Every row comes from one small tree of marks. The marks that hang from a mark follow it in brackets, in the order of their numbers. Every link used is in the known rows. Which tree was each row made from?
Known rows
j8(j550): [ -1 -18 -13   6 -18   5  30  16   0  -5  -6   8   1   3  17  13   0  -1
  -4 -15  -6  -9 -13  -9]
j489(j382(j8) j927(j83 j161)): [ -1  13  11  -3  -3   2  22  -7  -4   6  -3 -12   2   0   2 -32   5  -5
   1  -1   0  12   1   3]
j927(j83 j161(j382(j8(j550))) j489): [  2   2   7 -11   5  22 -12  -1   1 -18 -19   6   3   8   0  23  19   1
  -2  30  11  11  12   5]
j489(j382(j8(j550) j161(j927))): [  4 -12 -26  17  -7  13  38   5  -2 -15  16 -24   7 -20  22 -41 -16  -4
  17   1 -14   0 -43  -4]
j489(j382): [ -5  -1 -10  -2 -19   3  31   9  -3  12   3  23  -3  -1 -10 -18 -16  -7
  -5   4 -16  -3  13  -6]
j927(j489): [ -3  -5  -1  -1 -12  10  22  13  -2   9  -4  29  -1   4  -2  22 -12  -2
 -13  -1  -4   1  15  -7]
j161(j927): [-12  -9   0   7 -24  -2  28  22  -1  12   1  22   0 -12  -9  -5 -19  -5
  -7   3  -8 -18 -12  -9]
j550(j8(j927)): [ -7 -11   6   8 -12 -15   7  12   1  25   3   4  -4  -4   3   3  -3   5
  -4 -14   1 -18 -12  -9]
j489(j382(j161(j927(j8(j550) j83 j706)))): [  3   6  -5   4  10 -11 -18  -6   3  -8  15  -9  -4  -8   5 -29   4  -4
  16  -2  -8  -3 -10   4]
j382(j8(j927(j83 j489)) j161): [  2   4 -10   7   8   9  23   4  -3  -5  21 -20  14  -5  21  12   8   5
   0 -25  -7  12 -18  -2]
j489(j382(j161) j927(j8 j83 j706)): [  2  14   8  -4  12 -22  -7 -17  -2   5  30  -5   1   4  10 -35  -2  -8
   0 -10  -8   5  10   1]
j550(j8): [ -6  -7   7   3 -17 -10  14  15  -1  22   9  22  -8  -2  -1  -2   4  -2
  -2  10  -6 -17  -2 -10]
j927(j8(j550) j83 j161(j382) j706): [ -2   7  17 -15   3 -12 -52  -4   4  -9 -17  13  -7  15 -15  19  20   0
  -2  27  12  -6  32   6]
j489(j382(j161) j927(j8(j550) j83 j706)): [  8   4   0  -1  18 -17 -12 -21   1  -9  20 -20   1   5  29 -27   7  -5
   7 -22  -2   7  -6   2]
j550(j8(j382 j927)): [ -4 -11   1   2 -11 -17   7   1   0  14   0  -6  -2  -1  -2 -10   3   8
  -2  -7   9 -17 -21  -1]
j489(j382 j927(j161 j706)): [ -1   3  15   1  -4  -9   2 -11  -4  23 -11   1  -6   4 -20 -15 -28  -6
  -8  -6   1   3  24  -4]
j8(j550 j927): [ -1 -21 -15  11 -12  -1  23  13   3  -1 -12 -11   5   0  22  21  -7   7
  -5 -41   1 -10 -22  -9]
j489(j382(j8 j161(j927(j83)))): [ -4  10 -12   6  -6   6  37   7  -4  -1  32  -9   7 -19   3 -45   0  -8
  12  10 -23   1 -27  -1]
j927(j161 j489 j706): [  0   2  12   1  -4   6  -9   4  -3  18 -20  18  -8   9 -29  34 -14   0
  -9   6   4   6  38  -4]
j8(j382 j550 j927(j161 j489)): [  6 -22  -8   5   3  11   1 -11  -1  -1 -41 -19   2  12  -1  27  -6  14
  -5 -30  28   9  -7   6]

Write each row's tree
[ -7  24  19 -14   1   5 -24   8   4 -14   8  19   1 -14 -21   4  -4  -6
  -4  56  -6  -4  15   2]
j161(j382(j8) j927(j83 j489 j706))
[ 11   9  -7  -4  23   2 -24 -15   2 -12  11  -2  -5   8  12  -3  10  -1
  11  -4  -3  17  17   7]
j927(j8(j550) j83 j489(j382(j161)) j706)
[  0   1  -7   7 -12   4  17   4  -3   6 -16 -22   1  -5  -8 -19 -15   6
   5  -8  -1   7   3   1]
j489(j382(j8(j927(j161))))
[  9  -1 -14  -4  18   9  -3 -13   0 -10  10   4  -1   9  23 -10  14  -2
   9 -11  -1  18   5   6]
j927(j8(j550) j83 j489(j382(j161)))
[  2 -18 -21  21 -11   9  40  14  -2 -18  15 -24  11 -18  31 -16  -6   0
  12  -6 -10  -7 -51  -8]
j382(j8(j550) j161(j927))
[  8 -11 -15  10  -1  15  16   9   3 -21 -16 -23   7  -4  31  20  -4  11
   3 -23   6   9 -20  -3]
j382(j8(j550 j927(j489)))
[  9   1 -14   4  23   7  -7 -13   2   2   8 -21   3   1   8  15  -5   2
   4 -38  -7  14  -1   1]
j8(j550 j927(j83 j489(j382(j161)) j706))
[  5 -11 -14   4  -7  -9   2  -2   1 -14 -13 -27   2   2   6  13  -3  10
  -2 -26   6 -10 -16  -1]
j8(j382 j550 j927(j706))
[ -2  26  16 -11   9  -6 -35  -3   5   2  -2  25 -13  -5 -25 -19  -4  -5
   5  24  -1   5  30  10]
j161(j927(j8 j83 j489(j382) j706))
[  5  -2  -6   4  13   6  -1 -11  -1 -10   9 -13   3  -3   1   7   6   0
   4  -4   2   1 -25   5]
j8(j382(j161(j927(j83 j489 j706))) j550)
[  7   1   3  -2  15   4 -25 -15   2  -3 -33 -25  -2  14 -12  35  13  13
  -2 -26  22   9   6  11]
j8(j382 j550 j927(j83 j161 j489 j706))
[ -2   1   2  -8  -6  11  -2   6   1 -17 -10   0   4   6   2   9  23   0
   0  27   3  -1   0   2]
j927(j83 j161(j382(j8(j550))))
[ -2  10  20 -16  12  -5 -57  -2   9 -17  -9  24  -6   0  -7  15   4  -4
  -2  38  12  -6  18   7]
j161(j382 j927(j8(j550) j83 j489 j706))
[  3   5   7   0  20 -13 -20 -17  -1  14  20 -17   0   2  -5   9  14   8
   2 -12   6   0  -7   4]
j550(j8(j382(j161) j927(j83 j489 j706)))
[ -4  21  11  -7   4   4 -10   1   3  12   1  24  -9  -9 -30  -7 -14  -8
  -1  17 -11   2  22   3]
j161(j927(j83 j489(j382) j706))
[ -1   1  -9  -5  -3 -13  14  -4  -6  -8  24   2   5  10   7 -20  26   1
  -1   0  -2  -3 -10   6]
j927(j8(j382(j161)) j83)
[-11 -13  20  -3  -8 -13 -24   1   1  33 -12  13  -3   3 -23  10 -10   3
  -9  16  15 -17  12  -5]
j550(j8(j927(j161(j382))))
[-14   3  14 -14 -12   0  -2   7  -3  17  -5  33   1  11 -27  17   9  -7
 -17  25  -1 -10  25  -2]
j927(j83 j161(j382))
[  7   7  -6  10  13  11   2   3   2 -20  16 -24   5 -14  17   9   8   0
  13   2  -8   7 -26   0]
j382(j8(j550) j161(j927(j83 j489 j706)))
[ -5  -3  18 -14  -2   2 -33  -2  -1   6 -22  40  -4  15 -22  18 -11  -2
 -13  39  20   4  47   4]
j927(j8 j161(j382) j489)
